Each row was made from one small tree. The marks that hang from a mark follow it in brackets, in alphabetical order. Every link used is in the known rows. Write each row's tree.
Known rows
pigiz(desapar gefa(fulek)): -364	-133	48	-147	-12	-103	-177	99	156	-27	436	127	446	-43	-191	74	-37	12	-119	26	44	193	242	-154	117
pigiz(gefa vumone): -238	-102	93	-160	-242	-94	-206	130	144	110	355	57	185	103	-167	341	-85	-95	-105	530	45	-14	384	166	180
pigiz(vumone zipi): -183	-208	91	-241	-343	41	-183	-251	104	11	227	-19	277	-83	-182	261	-163	-207	-80	884	157	59	320	88	323
gefa(zazem): -221	-14	101	-463	-10	-1	-327	-31	-3	161	94	96	197	-142	-216	195	71	62	-252	223	220	-129	281	157	314
pigiz(gefa): -263	6	38	-303	-57	-19	-286	69	112	187	284	73	264	-48	-231	173	-92	77	-46	381	164	33	266	118	279
pigiz(vumone): -192	-227	79	-352	-337	5	-234	-60	91	143	334	34	171	30	-177	310	-63	-128	-137	526	162	-159	332	14	301
desapar(vuga(gefa(fulek pigiz(zipi)))): -397	-91	205	-729	33	-228	-286	-172	-24	-103	-27	12	342	-541	-248	3	-72	145	-148	175	113	265	184	-207	75
vuga(gefa): -289	-206	67	-512	18	132	-272	60	71	290	334	-147	309	-184	-228	159	-181	-167	-172	427	210	-239	250	64	181
gefa(fulek pigiz zomod): -379	115	213	-650	-102	-210	-397	-6	-113	-12	48	161	249	-301	-327	77	9	498	-119	-626	283	90	168	-201	48
zomod(tomu): -187	-162	65	-500	-71	-2	-352	61	144	42	282	124	129	-142	-224	120	-275	36	-148	404	263	-251	102	26	248
pigiz(desapar zipi): -217	-301	-29	-244	-124	162	-101	-291	94	2	310	41	483	-133	-188	76	-86	-114	-77	679	148	205	188	-86	393
pigiz(gefa(fulek) vumone): -284	-43	181	-177	-235	-241	-243	154	142	1	345	103	214	53	-194	236	-109	-63	-148	241	64	2	360	13	64
zipi(pigiz(desapar(vuga) gefa vumone)): -267	-312	71	-121	-255	-159	207	-246	98	-38	340	251	180	-119	68	397	58	-7	-208	376	-312	10	283	48	188
zipi(pigiz(desapar vumone)): -184	-383	19	-135	-248	58	145	-257	36	35	571	89	225	-157	47	334	5	-103	-234	390	-110	-220	256	-7	201
zipi(pigiz): -178	-42	39	-460	-104	106	-103	-254	-46	191	376	97	175	-365	-74	165	-10	214	-174	338	105	-322	199	19	316
pigiz(gefa(fulek zazem zomod) vumone): -379	136	300	-181	-52	-327	-279	152	-10	-63	-2	209	175	45	-232	297	-74	96	-264	-277	8	66	304	289	-59
vuga(gefa(pigiz(desapar) zomod(fulek))): -245	-276	183	-592	-10	-76	-216	117	0	45	388	-95	361	-310	-154	35	-307	120	-160	-412	140	22	237	-100	-224
desapar(vuga(gefa(fulek))): -418	-157	137	-684	-36	-134	-262	-4	32	42	64	84	292	-274	-216	93	-84	-85	-293	45	159	-95	243	-181	160
desapar(vuga(gefa)): -353	-253	88	-677	-72	4	-219	-47	73	195	23	40	263	-207	-194	193	-98	-119	-235	336	128	-112	251	-26	288
desapar(vuga(gefa(fulek zazem(tomu)))): -422	-149	214	-775	276	-270	-260	146	32	-108	-74	201	106	-337	-288	206	154	9	-443	-182	59	383	159	37	15
zipi(pigiz(desapar(vuga) gefa)): -318	-201	27	-240	-55	-72	133	-241	33	49	255	278	263	-267	34	244	72	164	-154	205	-195	34	179	-17	257
zazem(tomu): -204	-137	27	-547	-14	33	-262	52	129	108	258	133	123	-158	-308	239	69	129	-166	272	241	329	177	-19	282
gefa(fulek pigiz(vumone zipi)): -222	-83	218	-389	-241	-221	-301	-146	22	-216	242	14	261	-273	-227	125	-27	88	-83	343	149	195	284	-168	75
vuga(gefa(fulek pigiz(vumone zipi))): -299	-176	227	-420	-75	-195	-259	-10	32	-163	294	-183	312	-387	-231	122	-190	-94	-133	406	76	120	305	-43	-94
zomod(fulek tomu(zazem)): -95	-215	112	-341	-276	-22	-407	161	224	-67	144	105	94	-263	-239	84	-719	129	-122	446	319	-309	327	-77	45
desapar(vuga): -322	-139	74	-649	-234	-9	-264	-163	36	124	-39	215	203	-129	-200	200	48	93	-172	262	200	-2	261	-134	476
zipi(pigiz(gefa)): -226	61	51	-273	-11	27	-100	-105	2	182	365	123	204	-288	-68	183	-46	249	-113	339	-8	-220	232	193	220

Which tree is each row?
-292	-450	62	-257	-364	-18	33	-423	133	-120	138	158	330	-61	-103	281	-43	-238	-144	685	-36	318	300	-130	400 -> pigiz(desapar(vuga) vumone zipi)
-259	-128	81	-124	112	-57	-154	50	101	75	311	143	371	-13	-176	212	66	16	-181	179	0	198	245	205	162 -> pigiz(desapar gefa(zazem))
-203	110	216	-475	155	-245	-354	256	36	-38	20	264	62	-171	-259	171	-107	254	-242	-299	126	418	245	334	-96 -> pigiz(gefa(zazem(tomu) zomod(fulek)))
-224	-159	16	-81	21	49	104	-164	56	109	539	124	312	-220	-25	198	-12	133	-139	307	-106	-39	189	86	185 -> zipi(pigiz(desapar gefa))
-339	-399	25	-498	-9	46	169	-276	12	93	315	65	305	-401	16	225	-26	-65	-298	244	-147	-217	135	-36	174 -> zipi(pigiz(desapar(vuga(gefa))))
-214	-193	165	-548	-141	-129	-260	-31	-30	-11	317	123	303	-235	-161	21	-155	262	-108	-468	208	109	223	-237	-9 -> gefa(pigiz(desapar) zomod(fulek))
-264	-402	52	-345	-354	-55	198	-379	6	-40	333	225	165	-187	78	392	87	-47	-297	312	-212	-110	234	-86	298 -> zipi(pigiz(desapar(vuga) vumone))
-514	-64	222	-740	-70	-158	-265	-36	-50	74	-156	136	279	-205	-276	140	-171	55	-304	-341	132	-16	200	-99	85 -> desapar(vuga(gefa(fulek zomod)))
-342	-184	156	-790	-20	-170	-271	-22	4	105	54	17	209	-379	-224	178	5	173	-176	87	118	22	222	-71	155 -> desapar(vuga(gefa(pigiz)))
-212	-125	96	-35	-236	-38	-180	-144	147	3	264	20	301	4	-201	265	-209	-180	-27	888	20	161	354	246	230 -> pigiz(gefa vumone zipi)
-260	-116	139	-615	-92	3	-328	117	-27	258	227	-75	294	-209	-198	76	-411	-94	-206	-73	257	-233	293	73	-8 -> vuga(gefa(zomod(fulek)))
-317	-115	292	-514	33	-225	-296	115	-109	87	66	-56	120	-178	-248	326	-78	95	-269	-214	49	-54	271	386	-179 -> vuga(gefa(pigiz(vumone) zazem zomod))
-317	-245	137	-623	19	-234	-196	-159	-25	-95	-15	249	268	-305	-144	188	299	314	-273	-181	32	282	201	-95	234 -> gefa(pigiz(desapar(vuga)) zazem)
-254	-60	226	-763	-60	-121	-388	143	-62	132	228	-113	233	-364	-214	26	-285	186	-145	-318	269	-133	262	1	-161 -> vuga(gefa(pigiz zomod(fulek)))
-360	191	309	-643	78	-290	-430	53	-180	-37	-114	184	184	-325	-324	108	84	525	-249	-737	231	85	178	-7	-9 -> gefa(fulek pigiz zazem zomod)
-208	-314	48	120	-214	6	-18	-140	209	-59	412	21	422	69	-146	272	-178	-250	-48	815	-78	319	322	144	194 -> pigiz(desapar gefa vumone zipi)
-289	-146	170	-563	64	27	-311	156	92	144	132	19	149	-165	-280	140	-504	-23	-196	34	189	-328	106	243	-28 -> vuga(gefa(zomod(tomu)))
-407	87	328	-657	248	-294	-364	158	-160	22	-5	-10	242	-395	-316	91	-44	336	-291	-669	172	13	169	107	-199 -> vuga(gefa(fulek pigiz zazem zomod))
-294	156	196	-206	149	-160	-326	-29	21	-92	30	137	380	-270	-257	45	-48	61	-151	360	92	230	247	223	149 -> pigiz(gefa(fulek zazem) zipi)
-214	-244	45	-358	-44	10	-153	-275	35	-78	309	0	452	-308	-202	56	9	143	-7	399	148	394	171	-142	243 -> gefa(pigiz(desapar zipi))
-162	-89	244	-585	-374	-215	-354	25	-34	-21	218	62	59	-170	-156	184	-209	213	-104	-226	210	-94	356	-72	-64 -> gefa(pigiz(vumone) zomod(fulek))
-350	-36	185	-526	151	22	-328	83	-88	221	-43	-19	238	-178	-266	211	-161	12	-322	-126	178	-171	198	357	29 -> vuga(gefa(zazem zomod))
-182	-426	29	-70	-281	93	-42	-287	164	-82	410	0	402	11	-130	246	-147	-316	-98	774	18	183	294	-12	295 -> pigiz(desapar vumone zipi)
-289	2	163	-568	135	-78	-282	61	-21	82	-70	234	64	-167	-339	296	106	293	-266	-271	182	387	108	256	152 -> gefa(zazem(tomu) zomod)
-183	-110	161	-226	61	-262	-213	249	146	-36	192	169	-10	10	-227	427	148	13	-224	314	-15	453	323	398	22 -> pigiz(gefa(zazem(tomu)) vumone)
-353	-11	299	-718	155	-258	-385	220	-2	-83	162	31	163	-419	-333	35	-356	271	-200	-498	215	-148	30	-23	-272 -> vuga(gefa(fulek pigiz zomod(tomu)))
-290	-208	245	-844	-77	-156	-330	85	77	5	-25	154	73	-307	-168	66	-587	-36	-284	-94	172	-300	177	42	-57 -> desapar(vuga(gefa(zomod(fulek tomu))))
-331	-450	9	-451	-2	92	-27	-321	104	-21	121	17	498	-258	-168	132	-171	-278	-177	649	28	238	190	-48	294 -> pigiz(desapar(vuga(gefa)) zipi)
-169	-108	231	-466	-120	-234	-297	47	-20	-11	162	38	72	-166	-178	289	165	135	-249	130	118	0	331	151	92 -> gefa(pigiz(vumone) zazem)
-319	-75	185	-646	99	-168	-366	179	-29	38	338	-137	304	-399	-261	26	-35	174	-185	-123	200	-81	229	-165	-84 -> vuga(gefa(fulek pigiz))
-246	-32	215	-630	41	-64	-397	146	-68	191	86	-27	228	-234	-169	69	-319	-64	-314	-165	217	-243	276	290	-102 -> vuga(gefa(zazem zomod(fulek)))
-333	0	227	-321	-167	-96	-359	130	114	-107	-157	245	150	-189	-410	139	-638	352	-162	-229	267	-181	161	-88	-15 -> gefa(fulek zomod(tomu(zazem)))
-433	-96	221	-696	65	-79	-254	-50	-74	166	-312	138	202	-221	-237	257	-79	78	-355	-203	103	-59	194	275	153 -> desapar(vuga(gefa(zazem zomod)))
-268	-431	119	-369	-275	-179	-17	-357	62	-214	123	133	301	-207	-120	269	87	13	-86	464	-29	440	268	-187	251 -> gefa(pigiz(desapar(vuga) vumone zipi))
-264	-15	178	-566	180	-216	-335	143	32	-76	147	209	141	-271	-318	149	199	179	-319	-154	197	345	183	7	111 -> gefa(fulek zazem(tomu))
-426	-165	96	-342	-61	-189	-106	-21	111	-90	198	266	389	-74	-177	126	34	94	-162	-77	-21	301	236	-238	235 -> pigiz(desapar(vuga) gefa(fulek))
-277	39	242	-682	235	-367	-390	192	-25	-189	112	185	84	-425	-347	130	328	444	-262	-403	203	457	151	-56	-39 -> gefa(fulek pigiz zazem(tomu))
